Each row was made from one small tree. The marks that hang from a mark follow it in brackets, in alphabetical order. Every link used is in the known rows. Write each row's tree.
Known rows
R(M(J)): [ 0.06 -0.30 -0.27 -0.16 -0.26  0.06 -0.15 -0.35  0.17  0.23  0.14  0.21
  0.00 -0.04  0.06]
F(J(U)): [ 0.12 -0.33 -0.28  0.12  0.02  0.06  0.04 -0.32  0.09  0.28  0.04  0.31
 -0.05 -0.09  0.01]
R(M(C F J(U))): [ 0.06 -0.52 -0.41 -0.08 -0.10  0.06 -0.14 -0.31  0.00  0.28 -0.04  0.33
 -0.12 -0.05 -0.03]
M(J(U)): [ 0.05 -0.32 -0.31 -0.03 -0.15  0.16 -0.06 -0.27  0.06  0.24  0.10  0.41
 -0.19 -0.07 -0.02]
B(M(C F(J(U(R))))): [ 0.06 -0.42 -0.26  0.21  0.13 -0.11  0.00 -0.52  0.00  0.26 -0.09  0.25
 -0.04 -0.03 -0.05]
B(M(C F)): [-0.12 -0.17 -0.26 -0.05  0.03 -0.04 -0.18 -0.12 -0.06  0.24  0.05  0.27
  0.11 -0.05  0.01]
B(M(C F J(U))): [-0.08 -0.35 -0.34 -0.12  0.00  0.04 -0.14 -0.26 -0.04  0.20 -0.04  0.44
 -0.11 -0.04 -0.08]
F(J(U(B))): [ 0.13 -0.38 -0.26  0.05  0.15  0.09  0.13 -0.27  0.23  0.25  0.09  0.23
 -0.14 -0.04  0.06]
R(M(J(U(B)))): [ 0.09 -0.45 -0.27 -0.09 -0.09  0.16  0.02 -0.32  0.29  0.17  0.10  0.16
 -0.22 -0.02  0.04]
B(M(C F J(U(R)))): [-0.01 -0.41 -0.29  0.05 -0.04 -0.02 -0.10 -0.48 -0.02  0.21 -0.01  0.35
 -0.18 -0.01 -0.08]
U(F(J)): [ 0.08 -0.24 -0.23 -0.10 -0.15 -0.07 -0.01 -0.27  0.08  0.32  0.04  0.17
 -0.03 -0.03 -0.05]
B(M(C)): [-0.14 -0.05 -0.23  0.07 -0.08  0.00 -0.08 -0.09 -0.01  0.25  0.13  0.27
  0.16 -0.05  0.07]
C(M(F J(U(B R)))): [ 0.19 -0.46 -0.25  0.02  0.02  0.09 -0.07 -0.58  0.25  0.23  0.08  0.14
 -0.50  0.00  0.07]
J(U(B C F)): [ 0.13 -0.30 -0.15 -0.07 -0.14  0.10  0.12 -0.07  0.02  0.19  0.02 -0.01
 -0.23  0.01 -0.08]
C(M(J(U))): [ 0.09 -0.26 -0.29  0.02 -0.15  0.16 -0.08 -0.40  0.12  0.27  0.08  0.29
 -0.27 -0.07  0.07]
M(C J(U(R))): [ 0.05 -0.39 -0.33  0.26 -0.17  0.07 -0.02 -0.35  0.00  0.31  0.10  0.40
 -0.21 -0.03  0.03]
M(C F J(U)): [ 0.02 -0.44 -0.42 -0.06 -0.05  0.09 -0.15 -0.21 -0.08  0.31  0.02  0.49
 -0.19 -0.06 -0.04]
B(M(F J)): [-0.05 -0.23 -0.25 -0.32 -0.05  0.00 -0.21 -0.35  0.08  0.14  0.09  0.32
 -0.03 -0.05 -0.05]
B(M(J(U))): [-0.06 -0.22 -0.22 -0.08 -0.10  0.12 -0.04 -0.34  0.10  0.12  0.07  0.34
 -0.10 -0.06 -0.07]

Which tree is each row?
[ 0.18 -0.39 -0.23  0.30 -0.01  0.00  0.07 -0.49  0.11  0.29  0.05  0.21
 -0.14 -0.06  0.02]
F(J(U(R)))
[ 0.04 -0.36 -0.24 -0.06  0.17 -0.01 -0.03 -0.43  0.07  0.17 -0.07  0.24
 -0.02 -0.07 -0.11]
B(M(F(J(U))))
[ 0.10 -0.45 -0.22  0.34 -0.06  0.06  0.11 -0.27  0.18  0.25  0.08  0.04
 -0.15  0.02  0.13]
J(U(B R(M(C))))
[ 0.09 -0.40 -0.27  0.04 -0.18 -0.01 -0.03 -0.38  0.27  0.28  0.17  0.15
 -0.09  0.05  0.18]
U(B R(M(C J)))
[ 0.31 -0.26 -0.09  0.01 -0.16 -0.12  0.10 -0.55  0.21  0.29  0.02 -0.17
 -0.19  0.07  0.09]
U(B C(M) F(J) R)
[-0.01 -0.40 -0.20  0.18  0.15  0.00  0.03 -0.28  0.08  0.17  0.03  0.13
 -0.20  0.02  0.02]
J(U(B(M(C F)) R))
[-0.13 -0.12 -0.16 -0.08 -0.09 -0.01  0.05 -0.02  0.12  0.21  0.11  0.08
 -0.04  0.04  0.02]
U(B(M(C)) F)
[ 0.25 -0.23 -0.13  0.30 -0.18  0.08  0.00 -0.44 -0.02  0.27  0.02  0.00
 -0.19 -0.04  0.08]
J(U(C(M) R))
[ 0.22 -0.34 -0.21  0.00  0.07  0.05  0.14 -0.32  0.13  0.23  0.03  0.16
 -0.07 -0.02  0.04]
F(J(U(B C)))
[ 0.14 -0.37 -0.22  0.02 -0.31  0.00 -0.14 -0.51  0.20  0.23  0.16  0.14
 -0.09 -0.02  0.07]
U(R(M(J)))
[ 0.14 -0.39 -0.17 -0.07 -0.10 -0.01 -0.09 -0.56 -0.04  0.10 -0.05  0.17
 -0.17 -0.01 -0.15]
B(M(F J(U(C R))))
[ 0.25 -0.45 -0.07  0.08 -0.25  0.04  0.15 -0.33  0.12  0.17 -0.02 -0.24
 -0.25  0.07 -0.05]
J(U(B C F R(M)))
[ 0.07 -0.36 -0.30  0.12 -0.29 -0.03 -0.12 -0.42  0.10  0.32  0.12  0.23
 -0.01 -0.01  0.12]
U(R(M(C J)))
[ 0.33 -0.49 -0.14  0.14 -0.03 -0.02  0.18 -0.57  0.21  0.20 -0.03 -0.10
 -0.07  0.03  0.05]
F(J(U(B C R(M))))
[ 0.28 -0.53 -0.14  0.04 -0.03  0.03  0.02 -0.42  0.10  0.16 -0.03 -0.14
 -0.20  0.02  0.00]
J(U(B C R(M(F))))
[ 0.08 -0.29 -0.11  0.07 -0.18 -0.01  0.04 -0.20  0.18  0.25  0.18 -0.03
 -0.27  0.04  0.04]
U(B F R)
[ 0.23 -0.24 -0.12 -0.12 -0.33 -0.03  0.00 -0.50  0.20  0.25  0.09 -0.07
 -0.33  0.08  0.07]
U(B C(M(J)) F R)
[ 0.12 -0.37 -0.33 -0.11 -0.06  0.13 -0.17 -0.43  0.07  0.26  0.02  0.29
 -0.33 -0.08  0.01]
C(M(F J(U)))
